In the rows, zero is written as 128.
Known rows, with every step that occurs:
l-x-r-k-q: [144  97  92  40 100 117 114 116 206 156  83 111 148 128  99 156 154  66
 123 151 119 136 164 129 194 123 127 148 122 106 163 128 160 144 115 142
 139 157 114]
z-x: [154 113 106  85 121 123 154 143 128 171 115 131 114  93 114 120 120 103
 125 168  97 126  94 131 170 158 128 124 128 123 117 134 139 108  96 149
 140 124 125]
e-x-b-k: [154 110 104  88 139  97 165  86 130 134 127 121 106 140 110 130 101  79
 130 141 109 103  97 113 143 169 166 111 155 124 125  98 121 131 143 148
  97 135 153]
x-y-k: [164 110 130  93 143 151 116 125 116 117 120 128 129 105  99 149 162  97
 155 118  55 100 139 142 104 125 132 116 147 111 131 103 102  98 135 149
 154 154 142]
x-r: [165 113 100  84 118 113 145 122 160 144  93 129 119 107  89 124 140  85
 130 124 106 116 120 125 146 140 152 114 136 117 163 148 142 124 146 143
 130 133 114]
e-x-b-k-z: [161 106 111  81 137  97 145 105 133 101 108 126 128 143 113 130  90  93
 118 162 117  92 115 116 150 168 169  89 150 143 103 107 150 142 122 146
  95 149 152]
l-x-f-k-v: [136 124 131  99  84 130 152 129 143 187  74 149 122 117 117 137 188  69
 117 142  64 144 200 134 145 114  78 155 123 132 132 129 142 101 132 178
 119 160 133]
b-x-r-k-q: [157 134 102  68  92 119 111 141 165  84  95 122 125 145 113 158 126 109
 113 122 111 122 126 140 217 125 160 102 150 122 141 116 181 169 117 137
 125 135 133]
l-x: [137 100  95  75 118 104 144 123 168 177 101 118 129 105 109 128 132  73
 128 148 119 140 133 108 141 148 128 139 131 105 138 129 114 122 126 138
 123 122 117]
w-x-r: [188 103  91  59 136 113 159 129 159 172  79 145 109 110 110 108 141 100
 148 133 108 119  89 115 179 157 150 106 135 109 128 141 142 136 149 154
 117 119 110]
y-x-r-k: [142  99  91  55 136 141 108 119 181  98  78 116 129 109  97 167 135  87
 150 105 101 115 136 138 198 136 137 113 119 142 188 123 170 124 138  98
 148 125 116]
b-k: [136 111 117  95 121 121 141  98 122 135 141 124 133 126 129 135 119  90
 137 119  84  91 103 116 133 161 145 121 141 112 137 104 135 102 135 137
 145 114 130]
f-k-e: [159  98 113  71  93  97 165 100  83 152 112 143 105 126 118 142 144  71
 125 146 129  82 130 139 118 143 139 151 120 146 116 152 164 102 142 161
 146 162 116]
v-k-q: [130  99 116  67  88 142 127 146 114 103 118 103 133 131 114 118 115 123
 102 139 106 127 169 130 134 146 156 164 124 124 140 119 139 146 123 154
 135 135 159]
v-x-y: [146 124 109  80 137 123 116 138 167 126 119 145 118 117  77 156 131  73
 111 137  80 121 115 154 104 121 139 110 163  97 137 114  84 150 105 166
 127 158 141]
w-k-z-x: [165 110 140  53 115 114 129 164  89 159 102 155 150 100 121 148 112 106
 121 182  93 120 107 125 185 164 158 106 137 114  68 113 163  97  64 148
 145 142 104]
x-y-k-z: [174  98 138  82 140 155  97 144 121  82  92 132 148 110  97 147 149 111
 148 136  65  93 155 145 113 122 129  95 146 124 113 110 125 106 115 149
 156 168 138]
e-x-b: [158 114  93  86 126  94 168 121 127 140 110 115  96 129 102 116 104  85
 116 156 147 130 111 114 138 149 170 108 146 133 114 123 120 151 136 157
  81 140 158]
z-x-b-k-q: [167  97 116  77 128 129 152 112 123 131 126 138 135 123 113 145  92 101
 126 212  66 109 108 123 156 163 138 134 135 120 106  96 139 104  91 187
 159 161 128]
w-k-z-x-b: [180  94 138  61 133 117 128 149  89 143  97 164 147 106  91 153  93  93
 128 220  97 114 116 129 169 161 159  93 138 121  72 107 149  98  67 168
 145 163 113]
f-k-z-x: [158  89 146  71 114 129 147 146  91 144  83 159 141 120 116 140 138 112
 101 181 106 120 130 147 159 149 101 121 116 145  78 144 176 107  89 160
 144 173 131]
b-k-l-x-r: [155 102 113  42  80  97 163  86 203 180 106 152 151  95  97 139 162  71
 121 116  60 105 124 114 161 158 137 118 128  94 185 118 152 107 128 160
 145 152  94]
w-x-q: [147 130  94  82 124 147 156 155 125 170 107 143  99 103 160  74 124 114
 164 147  96 137 115 103 176 133 128 130 130 119  66 104 125 155 126 170
 105 129 144]
v-x-f: [134 157 115 105 122 120 135 136 191 136 104 106 120 125  99 134 131  82
 127 140  75 133 151 126 142 135 126 140 135 128 143 109 117 145 103 153
 124 144 128]
f-k-q: [128 110 133  75  75 128 150 136  73 127  98 134 129 143 134 146 147 100
  99 146 120 135 168 130 121 125 126 155 114 126  88 123 150 131 125 172
 147 169 134]
b-x-y: [160 137 105  99 132 123 121 142 130 103 118 153  95 113 112 146 123 101
 126 112  87 124  89 143 143 116 151  85 174 101 111 108 107 157 128 152
 102 138 148]
v-k-e-x: [166 111  89  52 100  86 165 109 140 144 131 103  85 122 115  97 114  96
 109 127 139  84 117 135 161 170 185 156 134 149 149 138 153 142 143 131
  85 126 155]
r-k-q: [119 107 107  74  83 135 114 143 124 103 118 105 133 140 132 154 120  98
 117 137 136 125 156 124 168 113 138 137 126 126 116 118 167 156 104 139
 146 145 147]
y-x-f: [130 147 102  87 128 146 136 145 167 113  83  97 109 100 132 143 128 101
 156 121  71 140 159 113 171 124 118 143 122 151 142 101 139 118 137 124
 131 133 105]
x-b-k: [147  92 115  99 141 122 141  84 115 122 135 131 130 127  97 142 103  80
 146 157  90  88 114 115 115 157 148 109 147 124 139 100 120 110 133 162
 141 137 142]
e-x: [144 136  95  79 107  88 167 141 136 150 112 111  96 124 130 110 124  92
 109 112 141 135 103 112 158 149 169 120 143 120 114 130 134 152 134 129
  85 118 147]
l-x-f-k: [138 119 127  84 117 117 152 104 153 196  88 121 120 127 133 136 186  61
 133 145  92 152 177 122 148 127  80 173 115 126 128 114 125 117 140 160
 119 172 122]
b-x-f: [150 171 109 118 115 116 136 139 154 114 110 116 100 123 141 124 128 111
 139 119  82 135 125 119 182 132 137 115 152 137 114 103 142 149 125 137
  94 123 136]
r-k-z: [131  90 113  85 106 135 100 147 134  92 100 118 147 136 114 148 112 100
 126 138 148 100 148 133 169 122 133 100 128 149 117 134 181 147 101 127
 137 144 148]
z-x-y-k-v: [182 105 136  90 126 166 125 150 118 143 109 173 125  85  92 142 167 114
 137 154   4  98 138 170 139 124 113  97 149 118 129 119 125  64  89 170
 165 145 145]
f-k-e-x-b: [178  98 103  62 110  72 190  86  95 152 110 139  79 143 107 134 125  61
 115 171 158  91 119 137 130 155 160 139 129 157 106 142 147 126 146 175
  97 183 140]
v-x-y-k: [160 118 135  80 148 148 107 124 156 109 116 132 143 116  73 163 156  90
 137 128  38  99 145 153 102 142 133 116 155 105 143  92  81 112 107 151
 160 154 142]
w-x-r-k-l: [167  91 101  38  78 118 152 128 160 158  92 159 121 108 108 127 161 107
 129 113 112 106 106 126 210 127 134  93 116 106 143 135 192 157 118 171
 130 149 125]
l-x-q: [125 130  95  80 111 135 145 136 165 180 111 121 122  91 135  96 133  74
 150 156 100 153 156 106 153 127 117 154 132 113 108 108 112 137 122 151
 115 148 136]
k-e-x-b: [183 113  75  70 120  67 181 101 136 145 116 119  73 122  99 119  92  67
 124 174 153  89  97 119 147 151 186 124 143 152 119 136 139 131 138 162
  86 150 132]

Rows:
[170 170  81  80 105  74 178 122 166 166 117  95  62 118 145 111 133  77
 135 137 119 105 120 116 184 132 163 151 137 150 120 128 158 136 142 142
  79 151 119]  k-e-x-f
[137 162 123 117  92 134 130 158 182 129  95 134 116 118  91 133 138  95
 113 141  46 118 176 141 139 118 128 119 147 135 151 123 134 125  96 170
 126 130 141]  k-v-x-f
[157 133 139  92 114 133 167 133 119 186 102 136 106 117 134 132 171  92
 127 165  69 146 137 141 176 134  77 156 110 142 106 122 152 107 109 169
 135 175 127]  z-x-f-k
[143 128 144  99 102 134 137 140 111 123  77 126 130 138 129 135 155 100
 126 145 101 125 184 132 144 117  98 133 115 159  93 124 168 134 126 160
 128 188 133]  x-f-k-z
[169  78 104  78 154 121 153  85 119 149 120 151 116 134 117 126 104  94
 162 172  88  85  84 108 149 178 145 103 144 112 106  94 120 115 137 173
 123 118 135]  w-x-b-k
[167  99  76  37 129 117 120 103 190 102  87 117 112 104  95 169 123  71
 157 122 111  72 126 142 200 138 154 123 116 161 188 140 189 108 141 108
 155 138  90]  y-x-r-k-e
[149 100  98  71 140 118 119 123 170 178 109 134 114  96 102 143 150  62
 131 145  98 140 117 133 124 114 118 128 153  87 133 119  87 130 134 160
 119 162 133]  l-x-y
[150 106 112  60  62 115 143 125 161 130 113 140 137 106  92 145 159  89
 113 100 110 103 137 136 177 109 138  98 118 121 177 141 193 146 118 157
 143 162 131]  x-r-k-l
[141 122 128  97 111 139 110 121 151 114 131 171 134 120  82 166 135  81
 107 119  15  79 126 166 105 121 138  88 181  94 155 102 102 115 101 177
 142 144 156]  b-k-v-x-y
[178 101  84  59 117 101 129  96 171 139 111 122 108 117  89 148 132  63
 147 133 134  64 116 146 184 134 159 124 129 143 177 156 182 119 134 132
 148 149 112]  x-r-k-e
[149 138 106  90 115 153 157 159 130 173 128 136 110  81 142  89 121 108
 141 174  74 141 118 127 177 133 111 139 128 126  86 118 134 126  92 159
 131 151 142]  z-x-q
[162  79 123  64 125 143 125 156 133 123 106 129 145 109  97 104 110 138
 106 173  91 112 137 144 172 165 129 128 122 147 127 139 164 123  87 144
 133 135 158]  v-k-z-x
[143 134 102  89 121 113 139 123 196 185  95 101 115 105 126 123 153  68
 147 150  89 150 158 107 164 129 107 158 130 121 141 112 119 123 132 145
 111 141 111]  l-x-f
[122 129 102  60  57 129 165 150 163 177 116 142 132  75 133  99 151  85
 127 141  86 151 166 104 152 111 115 144 115 110 111 109 134 146 103 180
 119 173 131]  k-l-x-q
[160  98 128  76 131 126 133 128 132 137 112 140 150 112 125 133 103 116
 127 169  69  90  97 130 180 171 128 108 132 130 102 120 169  97  81 144
 149 134 118]  b-k-z-x
[125  90 131  50  53 102 174 115 125 186  99 162 141 109 115 142 183  79
  92 133 112 143 165 122 127 130 107 144 106 110 125 130 151 118 117 180
 136 178 121]  f-k-l-x
[142  91  95  80 146 139 133 124 134  91  88 124 118 107  89 151  91  98
 150 162 107 126 140 117 128 148 145 113 126 149 141 109 122 117 137 140
 139 134 120]  y-x-b
[140 161 148  93  50 113 173 139 106 122 106 158 109 129 146 141 176 112
 103 101  72 138 157 134 168 114 111 117 129 137 104 105 175 149 118 184
 106 177 133]  b-x-f-k-l
[203 105 114  60 143 134 140 114 131 153 129 145 108  84 103 145 152  91
 161 175  44  65 102 159 152 145 131 131 137 127 119 121 125  61 105 161
 165 171 108]  z-x-y-k-e
[146  82 116  70 152 141 107 105 136  53  86 125 153 120  98 168  74 106
 148 166  80  84 141 117 140 161 148  96 136 158 130  95 149 105 120 139
 151 142 116]  y-x-b-k-z
[156 114  93  59 135 131 135 129 172 110  70 122 125  94  92 148 125  96
 141 115  87 127 126 125 162 147 149 116 123 136 176 132 144 115 151 118
 146 122  94]  y-x-r
[148  94 120 116 112 134 140 101 107 111 126 154 128 121  91 140 109  89
 132 159  63  77 138 131 109 142 148  90 154 129 149 115 136  92 124 179
 141 124 152]  x-b-k-v
[115 107 115  94  84 134 105 147 158 112 112 140 140 135  78 159 123  90
  99 127  94  97 160 160 145 126 134 102 148 130 157 132 156 136  83 151
 138 118 165]  r-k-v-x
[175  95 140  74 132 144 130 153 126 117  88 129 158 106 104 126 128 134
 136 173  65  97 142 136 167 168 126 111 120 149  97 124 167  80  78 135
 169 134 119]  y-k-z-x
[173 101 104  65 130 129 132 125 176 160 106 133 127 106  95 142 143  88
 138 148  99 113 101 149 214 143 120 110 126 125 161 142 174 121 101 132
 150 144 128]  z-x-r-k
[143  75 112  94 117 117 138  92 156 152 112 153 143 113  81 144 119  66
 129 175  61  97 151 124 121 151 132 107 151 114 158 113 118  83 121 178
 132 124 135]  l-x-b-k-v
[146  99 115  88 113 126 137 101 112 100 131 120 135 138 112 151  97  96
 126 175  87 102 139 114 123 149 157 132 140 123 119  93 131 124 121 177
 149 157 130]  x-b-k-q
[144  95 128  83  87 114 163  93 114 119 138 151 138 115  97 145 117  91
 120 149  80  86 124 117 116 146 148 102 133 120 142 100 144 116 115 190
 146 163 134]  x-b-k-l
[139  93 141  84 102 128 136 137  81 114  84 142 142 138 115 137 137 102
 106 148 131 118 159 138 120 134 122 113 121 146  89 145 168 127 122 154
 136 167 139]  f-k-z
[169  66 111  81 142 139 109 136 139 110  97 133 140 122  86 147  89 101
 129 214 126 101 131 146 190 135 113  94 124 154 106 131 177 129  69 160
 145 168 149]  r-k-z-x-b
[175  88  99  86 132  99 151  64 123 121 140 130 112 120 100 144  90  62
 155 177 100  45  98 125 121 166 169 125 143 145 140 115 139  89 136 164
 144 146 116]  x-b-k-e
[165 110 104  53 105 136 132 139 169 145  95 126 133 119 105 151 137 100
 118 168  94 127 124 147 221 128 126 131 120 121 142 135 184 132  88 152
 160 162 122]  z-x-r-k-q
[140 101 127  84 117 123 121 119 124 104 116 128 151 129 123 136 106 105
 129 138  93  83 123 119 138 155 151 104 142 129 115 114 161 115 110 136
 144 129 129]  b-k-z
[159 127  98  75  88 110 140 137 168 137  91 136 107 127  99 131 150  85
 105  97 112 109 135 149 200 122 156  86 150 131 169 152 183 143 131 135
  99 124 162]  e-x-r-k-v
[190 112  82  42 109  80 169 101 175 152 112 109  87 112  93  99 131  83
 112 122 124  81 112 142 176 173 192 146 137 143 183 152 161 137 157 132
  89 134 138]  v-k-e-x-r
[181 135  79  61 120  79 158 120 140 159 128 127  61 107 121 132 128  70
 123 133 126  93  79 144 147 121 175 125 163 118 118 131 124 143 143 156
  86 167 130]  k-e-x-y
[153 151 148 104 102 124 133 146 115  96  77 139 123 149 140 142 145 119
 120 133  89 125 163 138 175 124 112 110 137 159  78 112 175 151 116 150
 104 165 134]  b-x-f-k-z
[138 139 137 104 106 131 156 121 111 153 104 123 111 130 135 135 172  84
 135 124  89 139 168 130 135 118  99 154 118 140 116 118 145 124 143 161
 126 171 134]  x-f-k
[153 161  94  72  98  98 183 102 131 159 158 119  85 110 167  95 114  76
 148 128  87  81 100 114 178 152 169 149 146 138  93  98 148 130 138 142
  98 146 138]  b-k-e-x-q
[172 115 109  78 142 134 136 143 135 163 122 156 103  86 110 134 138  91
 126 161  72 134  84 152 149 123 118 114 150 101 118 125 110 119 102 167
 132 163 135]  z-x-y
[161  94 109  74 118 129 100 135 169 102  82 121 144 127  87 146 130  94
 131 135 131  96 145 142 185 120 137  92 129 139 150 146 192 149 116 126
 142 149 132]  x-r-k-z
[165 144 105  40  89  56 173 120  98 177 129 129  88 115 138 142 119  66
 124 132 131  91  87 111 176 165 216 134 149 119  89 115 151 117 125 135
  98 134  99]  w-k-e-x
[119 101 114  69  56 125 138 136 123 123 131 132 136 117 117 145 141  97
 107 108 126 108 137 129 159 112 128 107 118 129 142 128 183 146 102 155
 141 155 145]  r-k-l
[162 124 104  73 127 107 138 122 200 140  91 133 136 118  57 139 128  79
 118 132  88 118 123 139 138 152 157 114 144 112 177 140 125 140 115 144
 135 131 117]  v-x-r
[166 109 141  74 144 148  85 142 161  77  92 139 161 123  68 167 141 101
 126 143  49  89 164 156 106 135 136  99 153 122 120 102 109 122  89 152
 157 172 140]  v-x-y-k-z
[143 147  78  64  91 112 160 125 141 149 140 106  77 124 156 105 116  72
 144 130 142  96 123 131 207 119 155 142 137 156  98 119 173 163 122 135
  92 162 159]  r-k-e-x-q
[152 104  98  77 120 126 115 113 167 132 102 119 128 123  95 145 144  76
 137 114 123 105 128 138 176 128 139 107 129 126 175 141 168 137 137 125
 137 137 135]  x-r-k
[140 119 113  79 115 167 112 168 139 130 110 135 138 103 143 114 107 116
 137 184 100 125 142 140 216 120  98 115 123 152  77 122 184 148  63 147
 136 172 158]  r-k-z-x-q
[146 125 117  98 105 137 112 151 156 119 113 168 121 109  69 156 134  84
  94 133  55 111 141 169 102 107 137  93 174  98 141 126  99 135  99 185
 129 151 155]  k-v-x-y
[135 125 140  53  47  99 156 148  74 157 129 160 141  99 120 154 143  93
 108 115  98 121 129 111 142 135 176 112 128  93 106 101 156 114  96 169
 141 150 106]  w-k-l
[171  84  93  81 148 119 153 123 121 152  92 144 104 121 106 114 103  99
 152 184 129 119 100 106 147 157 146 110 140 123  96 118 116 139 134 181
 112 129 135]  w-x-b
[135  69 103  59  80 113 136 107 166 149 114 139 141 113  79 153 139  66
 120 167 128 120 159 123 157 121 117 115 119 122 156 115 149 144  98 180
 128 178 140]  r-k-l-x-b
